Each row comes from the steps of one path. Every step used is in the known rows, and no mark comes twice. Write the path behind each row, first mark first.
Known rows
gokik -> senuni -> fabo -> zemobof -> temem -> gamog -> gebu -> vurovu: [ 11 -31 -49  15 -35 -10  -7   2 -21 -33   1  38  11 -40 -19 -25 -43   5
  12  13 -27 -16 -27 -28   3  14 -15  17 -28  50 -41  53  17 -15 -46]
punap -> retabad -> gamog: [-21  -3   0  -5  21   6 -50 -31  10 -15  11   2   2 -20 -12  24  -4   2
 -16  -6  -2  -3  -4  11 -10  -3  22   6  -3  12  -6   5  -6  14  13]
temem -> kitu -> gebu -> punap -> retabad -> gamog: [-36 -21  21 -32  41 -34 -54 -32  23 -23  24   1  23 -16  -6  18 -37  -8
 -13 -32  11   1 -19   4  13 -16   3  23 -34  26  -2  53 -15  13 -12]
padam -> retabad: [ -9  -1   3  -9   2  -2 -19 -19  -1  -7  16  13  12  14   9  34  -1   0
 -11 -11 -12   7 -13   9  -3   7 -10  -3  11  11  -2 -10  13  -1   4]
gebu -> vurovu -> fabo -> zemobof -> temem -> pozon: [  3 -35 -25   3 -34 -27  17   8 -31 -40  -8  17   2 -15 -20 -20 -29  12
   2  -2 -57  22 -32 -10  -7  17  -6 -21 -16  18  -5   3  16  11 -33]
gamog -> gebu -> vurovu -> fabo -> zemobof -> temem -> zigi: [  3 -21 -19 -20 -61 -10 -18  22 -19 -43   1  28  28 -17  -3 -31 -24 -21
   8  14 -51  23 -35  -1   0  22 -14   5 -46  21  17  20  22  -2 -26]
vurovu -> fabo -> zemobof: [  5 -11 -16  14 -24   5   4 -10  10 -10  -5  25  28  -5 -12  -1 -12  -2
   6  -5 -25  11 -21  21   4  -8   0 -16   4 -14  -6  -9  13   5  -6]
padam -> retabad -> gamog -> gebu -> vurovu -> fabo: [-27 -38  19 -18 -12 -19 -46 -48   7  -3  36  13  45   3  -5  26 -25 -10
 -19 -20 -55 -14 -41  26 -13  -2 -13  11 -22  41  -5  12  30  29 -25]
senuni -> fabo -> zemobof -> gebu -> vurovu: [ -7 -43 -57   5 -46  11   6 -19 -26 -19   3  21  -2 -26 -36 -16 -36  -3
  16  -4  -5 -19 -42  -1 -11  21  27   8 -11  31 -51  23 -18 -15 -14]
gamog -> gebu -> vurovu -> fabo: [ -7 -37  21 -13 -24 -14 -11  -2  -3  -3  15   8  27  -1 -11 -14 -21  -7
   3  -4 -32 -15 -28  17   7  -6  -7  22 -26   8   4  11  25  21  -7]
vurovu -> fabo -> zemobof -> gebu -> punap -> retabad -> gamog: [-30 -53 -23 -13 -12   2 -53 -52   5 -33   5  25  24 -18 -35  17 -41  -4
   2  -8 -28  -3 -50  20   6  -1  42   1 -14  28 -22  25   9   2 -20]
punap -> retabad -> gamog -> gebu: [-19 -17  -7 -13  14  -4 -63 -11  21  -7   5   8  28 -18   2  14  -8  -9
 -12   8  -7 -17  -5  19  -5  -1  24  27 -29  19   4   9   6  22  13]
temem -> zemobof -> gebu -> vurovu -> fabo: [-21 -55  -7  -7 -31   4 -14 -19  -4 -32   0  -5   6  -4 -19 -29 -31  15
  -5 -14 -37  -7 -34 -23   5  16  -8  -2 -19  21  11   4  14   3 -31]
fabo -> zemobof -> temem: [ 11   0 -51   7 -19   0   4  10 -14 -12 -21  30   2 -10  -8  -5  -7  -9
  12   9 -16  21 -12   0  -4  27  16 -16 -12  -8   3   4  10  -9 -21]
gokik -> senuni: [ -8  -6  -2   3  -1  -7   1   0   4  -6   3  27  -2  -1   6  10  -8  -2
  12   9  11 -15  -6 -17  -3  -3 -18   3   4  19 -16  14  15  -4 -10]
senuni -> fabo -> zemobof -> gebu -> punap -> retabad: [-13 -44 -45   5 -18  17 -30 -23 -24 -36  -1  22   1 -30 -38   6 -47   7
  20   0   6 -16 -46   8  -1   7  56  21  -1  22 -49  21 -14 -24   7]
vibof -> fabo -> zemobof -> temem -> kitu: [ -2   1 -64   8 -28   2 -19  15 -11 -32 -11  42  19 -23 -10 -33 -26  -3
  16  16   4  27 -24  -8   2   8  -1 -38 -12   6   3  22  -3 -18 -19]
zigi -> temem -> gamog -> gebu -> vurovu -> fabo: [  1 -29  10 -13  -7  -6 -18 -14  18 -24  14  10  17  -6 -13 -38  -2  12
  -2 -29 -72  -2  -5  -7  36 -25 -29   2 -28  22  24  45  30  29 -19]
nanemif -> vibof -> fabo: [-21  -5 -12  16 -27 -10  -7  -2  -9 -20  17   3  18   2 -14 -14 -20  26
   1  25   9   7 -31   6  -8   1  14 -12   0  -4 -15  35  -2  -4  18]
senuni -> fabo -> zemobof: [ 13  -8 -43  30 -28  14  13 -10  -3 -10  -6  14  11 -26 -14  -3 -18   3
  14   1   1  -8 -20   9 -13  -4  11  -7  11   4 -42   4 -15 -12   7]
kitu -> temem: [ -9   5   7  -6  12  -8   6  -3  11  11 -15  -4  -8  11  -5   6   1 -20
   4  -9   3  12   4 -10  -9   7   1  -5   2  15  11  17  13  21 -24]
fabo -> zemobof -> temem -> gamog -> gebu -> punap: [ 18 -19 -35  -3  -9 -30  -8  16  -9 -13  -9  14  18 -18  -7 -22 -28   3
   4   4 -37  16  -7 -19  30  13   3  18 -43  16   5  48  19 -23 -57]
zigi -> temem -> gamog -> gebu -> zemobof -> fabo: [ 10 -51 -32  19  -1   6  -9   0  27 -23 -26   3 -11 -21  -2 -28   7  22
 -10 -15 -36   0  15 -37  35 -17   9  -7 -19  34  12  50  22   0 -32]
vurovu -> fabo -> zemobof -> gebu -> punap -> retabad -> padam: [-37 -60 -23 -15 -15  -7 -37 -43  -8 -37   5  34  37 -12 -27  22 -39   7
  28   2 -12  -6 -33  12   4  15  70  11 -11   7 -22  12  13   4  -9]
punap -> gebu -> vurovu -> fabo -> zemobof -> temem -> pozon: [  8 -59 -16  -2 -38 -21 -17  16 -31 -49 -12  18  12 -20 -23 -11 -50   8
   1  -8 -38  36 -48 -16  -8  12   0 -16 -16   8   3 -10   7  17 -14]
gebu -> vurovu -> fabo -> zemobof -> temem: [  0 -22 -23   3 -32  -3   5  -8 -27 -24  -2  30   5 -13 -28 -14 -25  -3
  15  -4 -41  17 -36   9  -3  19   6 -17 -11  -3  -6   7  22   2 -33]
gebu -> vurovu -> fabo -> zemobof -> temem -> kitu: [ -1 -18 -34 -14 -29 -11 -13   5 -22 -39   7  39  16 -15 -19 -29 -33  -4
  15  -9 -34  20 -32   9  11  18  -9 -28 -20   7   3  22   4   2 -28]
gokik -> senuni -> fabo -> zemobof -> temem -> kitu: [  7 -11 -73  13 -32   5 -11  11 -15 -44 -10  56  10 -31   1 -19 -36  -3
  31  18   8  -9 -23 -19  -7  15 -11 -24  -3  33 -30  30  -5 -21 -18]
nanemif -> vibof -> fabo -> zemobof -> gebu -> punap: [-28 -37 -56   3 -47 -23  -2  -6 -22 -30   8  28  23  -4 -31 -15 -46  22
  21  17  -2   6 -63  -4   3  18  41  -2 -20  16 -41  68  -1 -29 -18]
gamog -> gebu -> zemobof -> temem: [ 13 -38 -28  10  -5  -7 -12  23   4  -6 -30  11   3 -22   2 -13 -17  -7
   2   4 -19  -9 -16 -15   6  20  13  14 -39  19  13   7  25  -4 -30]
gokik -> senuni -> fabo -> zemobof -> gebu -> punap -> retabad -> gamog: [-31 -49 -53   5 -13   6 -44 -49  -7 -39   7  46   4 -41 -31  25 -56   2
  23   4   7 -40 -51 -12 -17   0  41  17  -6  65 -74  52  -3 -16 -21]
retabad -> gamog -> gebu -> punap: [-12 -25   2 -10   6 -35 -18 -13  14  12  10   1  25 -13   5   3 -23  -9
   3  -5 -15 -26 -15  -6  -3  -9  13  32 -37  37 -17  46  13   6 -40]
punap -> retabad: [ -9  -2   7  -7  17  11 -38  -3  -8 -21   3   5  -6  -6 -10  16  -3   4
   0   5   9   5   0  13   2   2  18   9   3  -5   2  -6  -2   6  34]

Which path is each row?
[  4 -40 -27 -19 -33  -6 -43   8 -23 -50   2  42  27 -23 -24 -23 -53  -9
  14 -15 -15  32 -47   2   7  14   2 -25 -22  -5   9  11  -4   7 -12]
punap -> gebu -> vurovu -> fabo -> zemobof -> temem -> kitu
[ -6 -18  -4   5 -28 -10  13 -15 -10 -14  12  28  16 -12 -30  -6 -22   0
  12 -19 -31   7 -32  23   1   1   2  -8  -3  -1 -25   9  11   5 -20]
gebu -> vurovu -> fabo -> zemobof
[ -9 -26  17 -17  15 -21 -37  11  -3 -13   6  13  11  -6  -7   9 -22  -2
  13   5   0 -12 -12  11   9  -3  33  53 -28  13  -6  23  15   3  10]
gamog -> gebu -> punap -> retabad
[  5 -14 -45  35 -27   8  12  -9  -2 -18  -2  42   6 -26 -12   7 -25   2
  27  10   9 -23 -25  -8 -17  -8  -5  -4  14  25 -60  21   2 -13  -6]
gokik -> senuni -> fabo -> zemobof
[ -1 -43 -15  30 -11   7  10  -5  -5 -12 -21  -3 -22 -21 -11  -1  -6  11
  -9   3   9  -1  -6 -18  -4  -5  33 -11   7  20 -19   6   5 -14 -28]
gebu -> zemobof -> fabo
[-19 -47   4 -24 -30  11 -13 -28 -16 -18  12   0   4   0 -23 -18 -25  -2
  -2  -4 -26  -8 -40   6   3   7   3  -1 -12  17   1   8   9   7 -15]
zemobof -> gebu -> vurovu -> fabo
[  7 -52 -16  23 -10  -3  -9   3  10 -18 -17 -12   2 -25  -4 -20  -9  20
 -29   4 -12  -1   8 -25  26 -12  11  12 -16  33   2  24  16 -17 -40]
temem -> gamog -> gebu -> zemobof -> fabo
[ -6 -51 -25  -8 -33  -5  -4 -19  -5 -18  -6  23  22  -3 -20  -7 -35  -3
  15  -3 -27   1 -46   1  17   3  20  -1 -13  11 -17  18  14 -11 -32]
vurovu -> fabo -> zemobof -> gebu -> punap
[  2 -30  -3 -18 -57   9 -36   7 -32 -62   3  23  14 -21 -19 -16 -37 -13
   7  -6 -30  47 -49 -12  -8  15  -8 -15 -21   6  11   7   6  -3 -11]
punap -> gebu -> vurovu -> fabo -> zemobof -> temem -> zigi
[  5 -19 -30  -1   7  -5 -16  13  -4 -31 -18  11  -6 -26   0 -24 -23   5
   1 -12  -2   5  -7 -21  15  16  -5 -21 -19  22  10  11  -2 -10 -26]
gebu -> zemobof -> temem -> kitu
[ 18 -31 -17   2 -24 -19 -15   2   2 -25  -8  13  36 -13 -11 -28 -36   8
   3   7 -56  14 -22  -5  32  -2  -4   3 -33   9  12  34  31  -9 -52]
vurovu -> fabo -> zemobof -> temem -> gamog -> gebu -> punap
[-16 -39  -8   5  25  -4 -54 -14  28 -11  -6  11  16 -38  -9  15 -17  -1
 -18 -12 -11 -22 -12   9   0  -5  29  29 -35  34 -13  13  12  16  -3]
punap -> retabad -> gamog -> gebu -> zemobof
[ -2 -40 -18  17  10 -17 -20 -12  31   7 -11   5  22 -30   2   1 -17  -3
 -15 -19 -15 -26 -11  -7   0  -7  10  18 -35  38 -15  20  12  10 -36]
retabad -> gamog -> gebu -> zemobof
[-31 -36   6 -18  17 -33 -37  -5  -4 -15  12  17  29 -11   2  23 -25   4
  29   7   8 -24   0   2  -4   7  58  51 -28  13 -18  24  15  13   1]
gamog -> gebu -> punap -> retabad -> padam
[  6 -34  10 -14 -21  -6 -24  -8 -12 -26   8 -10  18  -9 -13 -36 -23  10
 -17   2 -58   7 -18  -5  23   7 -21   6 -33  14  30  18  28   9 -38]
zemobof -> temem -> gamog -> gebu -> vurovu -> fabo
[ -6 -30   3  -4  23 -21  -2  -5  32 -12 -12   7  17 -16   1  -9 -22  -8
 -16 -38  12   3 -11  -8  27  -8 -28   7 -27  12   3  23  -9   0 -19]
temem -> kitu -> gebu -> zemobof
[  9 -22 -58   6 -25  -1  -7  -2   3 -27 -17  24  27 -23  -2 -20 -35 -18
   6  -1   5  15 -27   1   4   9 -13  -8 -25   3  -3  25 -16  -7 -12]
senuni -> fabo -> zemobof -> temem -> kitu -> gebu
[ 18 -11 -17 -10  -5  -4 -29  15   1 -13 -10  -8  16  -7   9 -26  -8   4
 -18  21 -31  12  11 -16  24  12 -15   9 -34  11  41  17  15  -7 -24]
zemobof -> temem -> gamog -> gebu
[-18 -29 -27  -6  -6   1 -10  -6  22 -11 -35 -10  -6  13  -6 -13 -13 -11
  -2 -10 -10   8  -4 -46  -2  29  -1  -2 -15  31  29  21  13   9 -42]
kitu -> temem -> zemobof -> gebu
[-14 -33 -46 -19 -29  -9   4  -7 -21 -13  -1  35   1 -17 -28 -12 -24 -10
  10 -12 -12   1 -28   0   2  27  20  11 -23  19 -26  27  -6 -13 -27]
fabo -> zemobof -> gebu -> vurovu
[ 12 -21  -2 -12   0 -24 -18  10 -11 -13  -2 -13   7  -8   0 -22 -25   6
  -6   8 -31   5   0 -26  26   9  -2  24 -39  23  23  41  19 -14 -46]
zemobof -> temem -> gamog -> gebu -> punap
[ -3  11 -42   7 -50  14  -9  15 -20 -44 -10  24   4 -24  -8 -24 -13  -6
   8  32 -10  42 -24 -23 -10   9  -6 -30 -13  13   5  19   5 -24 -18]
vibof -> fabo -> zemobof -> temem -> zigi
[ -7 -34 -34   3 -16   7 -17  -3  10 -19 -21  -5   3   1   1 -22 -15   9
  -6   1 -13  -3  -6 -34   5  24  -1   3 -22  15  21  -1   0 -12 -23]
temem -> zemobof -> gebu
[  9  11 -40 -11 -39   6  -9  23 -18 -39 -10  21   1 -16   4 -15   0 -13
   9  15 -18  36  -8 -19  -6  28  -6 -18 -22  12  13  12  -2 -25 -20]
fabo -> zemobof -> temem -> zigi
[ 14 -29 -22  12  19  -8 -12   4  39 -17 -18  10   5 -24  -3 -26   4  14
  -5 -38 -47  -5  15 -27  45 -21 -20   5 -29  29  15  44  19   8 -22]
zigi -> temem -> gamog -> gebu -> zemobof
[  1 -63  -6  28 -16  13 -23   0  -6 -22 -25   1 -12 -25 -15   8 -25   7
 -11  -6  26  11 -25 -26  -3  -9  43  -6   8   5 -15  -3   2  -5  -7]
punap -> gebu -> zemobof -> fabo
[-12  18  16 -24 -10  -3  -1   5   6 -18  -4 -12 -11  11   4  -3  10 -25
  -3  -6  -4  28   8 -27 -10   9 -22  -7  -7  34  21  26   3   9 -20]
kitu -> temem -> zigi
[-24 -30 -71   7 -54  -2 -13  -3  -9 -26  -4  32  32  -6 -24 -22 -30  15
   8  28   3  12 -47   7   1  18  29 -15 -15   0 -21  42  -5 -17   4]
nanemif -> vibof -> fabo -> zemobof -> gebu
[ -3 -14 -14 -26   3 -13 -19   7   9 -16 -11   4  18   2  11 -17 -13 -19
  -8  -1   4  22 -12  -9  13  13 -29  -3 -33  -3  41  21  -4   4 -13]
zemobof -> temem -> kitu -> gebu
[-19 -61 -21  17   3   3 -55 -16  14 -19 -17   7   1 -37 -10  15 -15   4
 -19   8   2 -17  -9   1  -6  -7  57  20 -21  40 -15  18  12   7 -14]
punap -> retabad -> gamog -> gebu -> zemobof -> fabo
[  6 -40   5  17   9   4 -27   3   8 -15 -17   4   1 -23 -15  12 -31   3
  -8 -29  16   6 -24 -18   6  -7   9   5  -1   4 -12  -8  -1   1   0]
punap -> gebu -> zemobof
